Each row was made from one path, in order. Every step used is in the known rows, and no mark comes twice. Write each row's path.
Known rows:
Z > Y > B: [-1.40 -0.49  0.06 -1.04 -1.53  1.67 -2.33  1.89  2.66 -2.26 -3.50 -1.95
 -2.52  1.10 -1.12 -0.38 -2.66  1.38 -0.19 -1.15  2.76 -1.68 -2.12 -0.32]
M > Q: [-1.38 -0.97 -0.21 -0.14  0.32  2.13 -0.83  2.20  0.80 -1.64 -3.71 -0.13
 -1.95 -0.29 -0.67 -2.68 -1.46  1.22  0.69 -0.76 -1.89 -3.64 -2.22  0.06]
Q > Y > Z > N > B: [-1.61 -0.28 -1.10 -1.30 -2.00  1.20 -1.96  1.10  1.45 -2.21 -1.56 -1.75
 -1.57  0.31 -2.67  3.47 -3.08  2.05  2.50 -0.89 -0.75 -2.88 -3.37  0.08]
D > M > Q > Y > B: [-2.00 -1.35 -2.35 -0.40 -1.47  1.86 -0.91  2.04  1.91 -2.72 -3.33 -0.94
 -2.26 -1.04 -1.79 -2.86 -0.84  1.20  1.51 -1.39  3.06 -1.92 -2.56  1.72]
J > M: [-1.35 -1.56  0.22 -0.15  2.19  2.44 -3.57  0.43  1.07 -1.82 -3.96 -1.05
 -2.30 -1.01 -2.11  0.89 -1.28  0.66  0.39 -0.85  1.30 -4.42 -1.61 -0.56]
A > M > Q > Y > B > N: [-1.67 -1.49 -3.54  0.02 -2.03  1.99 -3.04  2.31  2.62 -2.64 -5.18  0.54
 -2.12  2.34 -3.13 -2.80 -1.83  0.95  3.00 -0.87  1.48 -2.07 -2.63  2.02]
M > Q > Y > Z > N > B: [-2.04 -0.82 -2.08 -0.97 -1.40  1.37 -0.72  2.44  0.48 -2.34 -2.10 -0.75
 -1.45  1.26 -2.33  0.95 -2.99  2.17  2.64 -0.92 -1.97 -2.53 -3.58  0.76]
D > M: [-1.27 -1.57  0.64 -0.72 -0.44  2.00 -2.63  0.55  0.90 -1.87 -2.53 -1.59
 -2.48 -4.03 -1.53 -0.34 -1.11  0.65  1.20 -1.03  2.14 -3.79 -2.03  0.41]
Q > Y > Z > N: [-1.84 -0.64 -2.01 -0.68 -1.02  0.69 -3.34  0.78  0.14 -2.08 -2.51 -1.63
 -1.36  0.45 -1.68  2.78 -2.96  2.01  1.44 -1.03  0.13 -2.55 -3.09 -0.09]
D > M > Q > Y > Z: [-1.85 -1.96 -3.16 -0.50 -0.58  1.68 -1.26  1.44 -0.18 -2.38 -2.04 -2.42
 -1.77 -2.33 -1.61 -1.25 -1.21  1.31  1.10 -1.22  2.64 -3.00 -3.30  0.89]
M > K: [-1.12 -0.69  0.29 -0.13  0.50  2.54 -0.83  1.80  0.67 -1.25 -3.35 -1.03
 -2.05 -0.52 -0.84 -3.26 -1.37  1.18  0.89 -0.76  0.30 -3.84 -1.80 -0.69]
B > Y: [-1.55 -1.14 -1.35 -0.07 -0.22  1.62 -2.54  0.66  0.99 -1.88 -4.17 -2.20
 -2.68 -1.58 -1.62 -0.84 -1.42  0.96 -0.09 -1.37 -1.04 -2.92 -2.16 -1.35]
N > Q > Y > B > M: [-1.45 -0.94 -2.47 -0.59 -1.61  1.22 -1.21  2.22  3.33 -2.47 -3.54  0.35
 -1.72 -1.80 -1.11  2.02 -1.11  1.24  0.89 -0.88  2.39 -3.24 -2.64  0.52]
J > M > K: [-1.58 -1.75 -0.41  0.23  2.93  3.11 -2.27  1.37  0.06 -1.56 -4.05 -0.95
 -2.23 -0.19 -1.94 -2.19 -1.09  0.74  0.80 -0.93  2.25 -4.29 -1.43 -0.62]
N > Q > Y > B > M > K: [-1.68 -1.14 -3.03 -0.26 -0.86  1.88  0.04  3.17  2.28 -2.18 -3.66  0.43
 -1.66 -1.06 -0.92 -1.14 -0.91  1.32  1.32 -0.90  3.28 -3.07 -2.43  0.49]
A > M > K: [-0.75 -1.22  0.45 -0.29 -0.16  2.32 -4.21  1.66  1.35 -1.57 -3.56 -0.72
 -1.86 -0.29 -2.03 -2.31 -1.58  0.59  1.27 -0.30  2.72 -4.27 -1.79 -0.37]
Y > B: [-1.33  0.06  0.71 -0.81 -1.48  2.32 -0.67  0.42  3.40 -1.76 -2.39 -0.85
 -2.34 -0.67 -0.22 -1.01 -1.47  1.26  0.18 -0.48  1.83 -3.30 -2.19  0.00]
B > M: [-1.36 -1.31 -1.08 -0.58 -0.17  1.97 -1.92  1.21  1.21 -1.84 -4.12 -0.97
 -2.18 -2.53 -0.97  0.81 -1.64  0.54 -0.09 -1.07  0.05 -4.43 -2.26  0.27]
Y > B > N > Q: [-1.54 -1.01 -0.33 -0.48 -1.38  2.46  0.43  1.54  2.78 -1.52 -2.48  1.51
 -2.43 -1.39 -0.39 -0.94 -1.42  1.34  2.88 -0.25  0.78 -3.12 -2.36  0.49]
B > N > Q > Y > Z > M > K: [-1.41 -2.34 -4.57  0.52 -0.14  2.20 -1.01  1.91  0.32 -1.91 -2.91  0.07
 -1.52  0.83 -1.96 -2.39 -2.50  1.34  3.29 -1.10  3.56 -2.96 -2.97  0.86]
B > N > Q > Y > Z > M: [-1.17 -2.14 -4.00  0.16 -0.89  1.58 -2.21  0.97  1.30 -2.18 -2.74 -0.12
 -1.60  0.12 -2.10  0.80 -2.70  1.26  2.93 -1.03  2.68 -3.13 -3.15  0.89]
Q > Y: [-0.81 -0.16 -1.12 -0.13 -0.73  1.11 -3.02  1.40  2.03 -2.05 -4.34 -1.66
 -1.71 -0.05 -2.24  0.82 -1.51  1.43  1.03 -1.23 -0.98 -3.14 -2.09 -0.52]

Write each row's path:
[-2.12 -2.61 -4.17  0.22  0.00  2.12 -1.60  0.48  0.10 -2.37 -3.01 -2.13
 -2.33  0.41 -0.96 -3.47 -2.49  0.83 -0.78 -1.45  2.50 -2.73 -3.31  0.25]	B > Y > Z > M > Q
[-1.43 -1.76 -2.18 -0.72 -1.46  2.35 -1.44 -0.46  2.25 -2.42 -1.73 -3.23
 -2.68 -0.65 -2.28 -0.22 -2.77  0.77  0.19 -1.23  2.74 -3.38 -3.39 -0.17]	N > B > Y > Z > M
[-0.85 -1.26 -1.93  0.03 -0.83  1.11 -5.21  2.53  1.72 -2.49 -4.98 -0.46
 -1.42  1.18 -3.16 -0.77 -1.58  0.95  1.51 -0.78  0.29 -3.25 -2.31  0.43]	A > M > Q > Y
[-1.80 -1.47 -1.87 -1.16 -1.40  1.66 -2.32  2.20  2.14 -2.59 -4.41 -1.77
 -2.60 -0.11 -1.22  0.52 -2.78  0.83 -0.71 -1.51  3.44 -2.09 -2.42  0.56]	Z > Y > B > M
[-1.61 -1.60 -1.15 -0.72 -1.47  1.78 -1.34  2.97  2.11 -2.03 -3.56  0.59
 -2.60  0.27 -1.30 -0.30 -2.68  1.47  2.53 -0.91  1.63 -1.51 -2.30  0.14]	Z > Y > B > N > Q
[-1.78 -1.30  0.37 -1.03 -0.54  1.17 -1.98  1.27  0.17 -1.37 -0.37  0.59
 -1.38 -2.06  0.16  3.01 -2.68  1.91  1.77  0.00  0.66 -3.73 -3.07 -0.63]	Y > Z > N > Q
[-1.15 -1.49 -0.27 -0.14 -0.26  2.08 -0.94  1.98  1.15 -1.26 -3.22  1.30
 -2.17 -2.05 -1.15  0.00 -1.56  1.18  3.20 -0.46 -1.73 -3.82 -2.14 -0.17]	B > N > Q
[-1.59 -0.35 -2.71 -0.12 -1.89  2.02 -0.94  1.10  2.89 -2.23 -4.56 -0.63
 -2.43  1.22 -2.21 -1.17 -1.75  1.44  2.54 -1.30  0.19 -1.92 -2.38  1.04]	Q > Y > B > N
[-1.97 -1.69 -4.65  0.60 -1.29  2.26 -1.07  1.94  2.38 -2.81 -5.53  0.77
 -2.35  3.63 -2.56 -4.47 -2.57  1.03  2.64 -1.77  1.79 -1.31 -2.61  2.92]	Z > M > Q > Y > B > N
[-1.53 -0.92 -3.07  0.28 -1.27  1.77 -1.76  1.83  3.11 -2.89 -4.55  0.04
 -1.89  3.12 -1.80 -3.41 -2.22  1.18  0.80 -1.50  3.04 -1.81 -2.52  1.94]	Z > M > Q > Y > B
[-1.64 -1.42 -3.90 -0.99 -1.25  2.08  0.82  2.43  1.36 -2.53 -2.78 -2.06
 -1.64 -1.05 -2.09  0.62 -1.90  1.28  0.87 -1.11 -0.43 -3.94 -3.81  0.96]	N > B > M > Q > Y > Z
[-1.10 -1.44 -2.81 -0.43 -1.13  1.36 -4.14  1.59  1.20 -2.37 -2.88 -1.72
 -1.19  0.51 -2.19 -0.12 -1.87  1.20  0.81 -0.41  2.17 -3.65 -3.25  0.21]	A > M > Q > Y > Z
[-2.72 -2.06 -4.90 -0.48 -0.36  0.99 -1.94  2.45 -1.29 -2.50 -3.89 -0.58
 -1.34  0.14 -1.39  1.11 -2.90  1.54  0.99 -1.46 -0.34 -2.61 -3.60  1.44]	B > M > Q > Y > Z > N
[-2.23 -1.25 -2.52 -0.73 -1.66  0.56 -2.51  2.62  1.94 -2.61 -3.71  1.71
 -1.60 -0.74 -1.41  3.24 -2.26  1.56  2.10 -1.02  1.55 -2.20 -2.71  1.20]	Z > N > Q > Y > B > M
[-2.42 -2.00 -1.74 -0.65 -0.53  0.90 -2.38  1.00 -0.54 -1.73 -1.31 -0.47
 -1.94 -2.30 -0.54  2.24 -2.49  1.75  1.13 -0.67  0.21 -2.62 -3.27 -1.44]	B > Y > Z > N > Q
[-1.30 -0.82 -0.45 -0.70 -1.18  2.07 -1.21  1.06  2.36 -2.05 -3.31 -2.32
 -2.89 -1.64 -2.62 -0.14 -1.53  1.01  0.98 -1.18 -1.98 -3.27 -2.45 -1.12]	N > B > Y
[-1.03 -1.39 -0.64  0.31  0.50  2.56 -2.21  1.30  1.07 -1.72 -3.83 -0.47
 -2.06  1.03 -1.39 -4.14 -2.30  0.68  0.82 -1.18  3.13 -3.55 -1.78  0.58]	Z > M > K
[-1.70 -0.58  0.80 -1.64 -1.53  1.94 -0.98  0.62  1.22 -1.68 -0.45 -1.23
 -1.95 -0.91 -1.29  2.53 -3.16  1.72  2.06 -0.35 -0.42 -3.73 -3.27  0.05]	Y > Z > N > B
[-1.63 -1.92 -2.76 -0.36 -0.65  2.98 -0.26  0.42  1.22 -2.13 -1.84 -3.09
 -2.62  0.14 -2.20 -3.46 -2.56  0.85  0.59 -1.31  3.79 -3.24 -3.17 -0.21]	N > B > Y > Z > M > K
[-1.79 -1.33 -2.21 -0.50 -0.56  1.86 -1.46 -0.34  0.58 -1.78 -2.11 -3.50
 -2.42 -2.04 -0.72 -0.20 -1.68  1.24 -0.80 -1.01  0.89 -3.31 -3.12 -1.61]	B > Y > Z
[-2.08 -1.14 -0.48 -0.79 -1.22  1.43 -2.53  1.40  0.99 -2.16 -3.52 -1.04
 -2.77 -0.65 -2.98  1.13 -2.70  1.33  2.12 -1.38 -2.75 -2.32 -2.51 -0.50]	Z > N > B > Y
[-2.48 -1.92 -2.71 -0.65  1.07  1.94 -2.14  2.04 -0.11 -2.61 -2.80 -0.82
 -1.66  1.59 -3.51  2.06 -2.72  1.70  2.51 -1.07 -0.01 -2.98 -3.24  0.80]	J > M > Q > Y > Z > N > B
[-0.90 -0.72 -1.47 -0.61 -0.91  1.06 -1.60  1.34  1.72 -1.78 -1.32 -1.30
 -1.11 -1.93 -0.87  2.65 -1.43  1.90  1.12 -0.32  1.09 -3.85 -3.06 -1.26]	N > Q > Y > Z
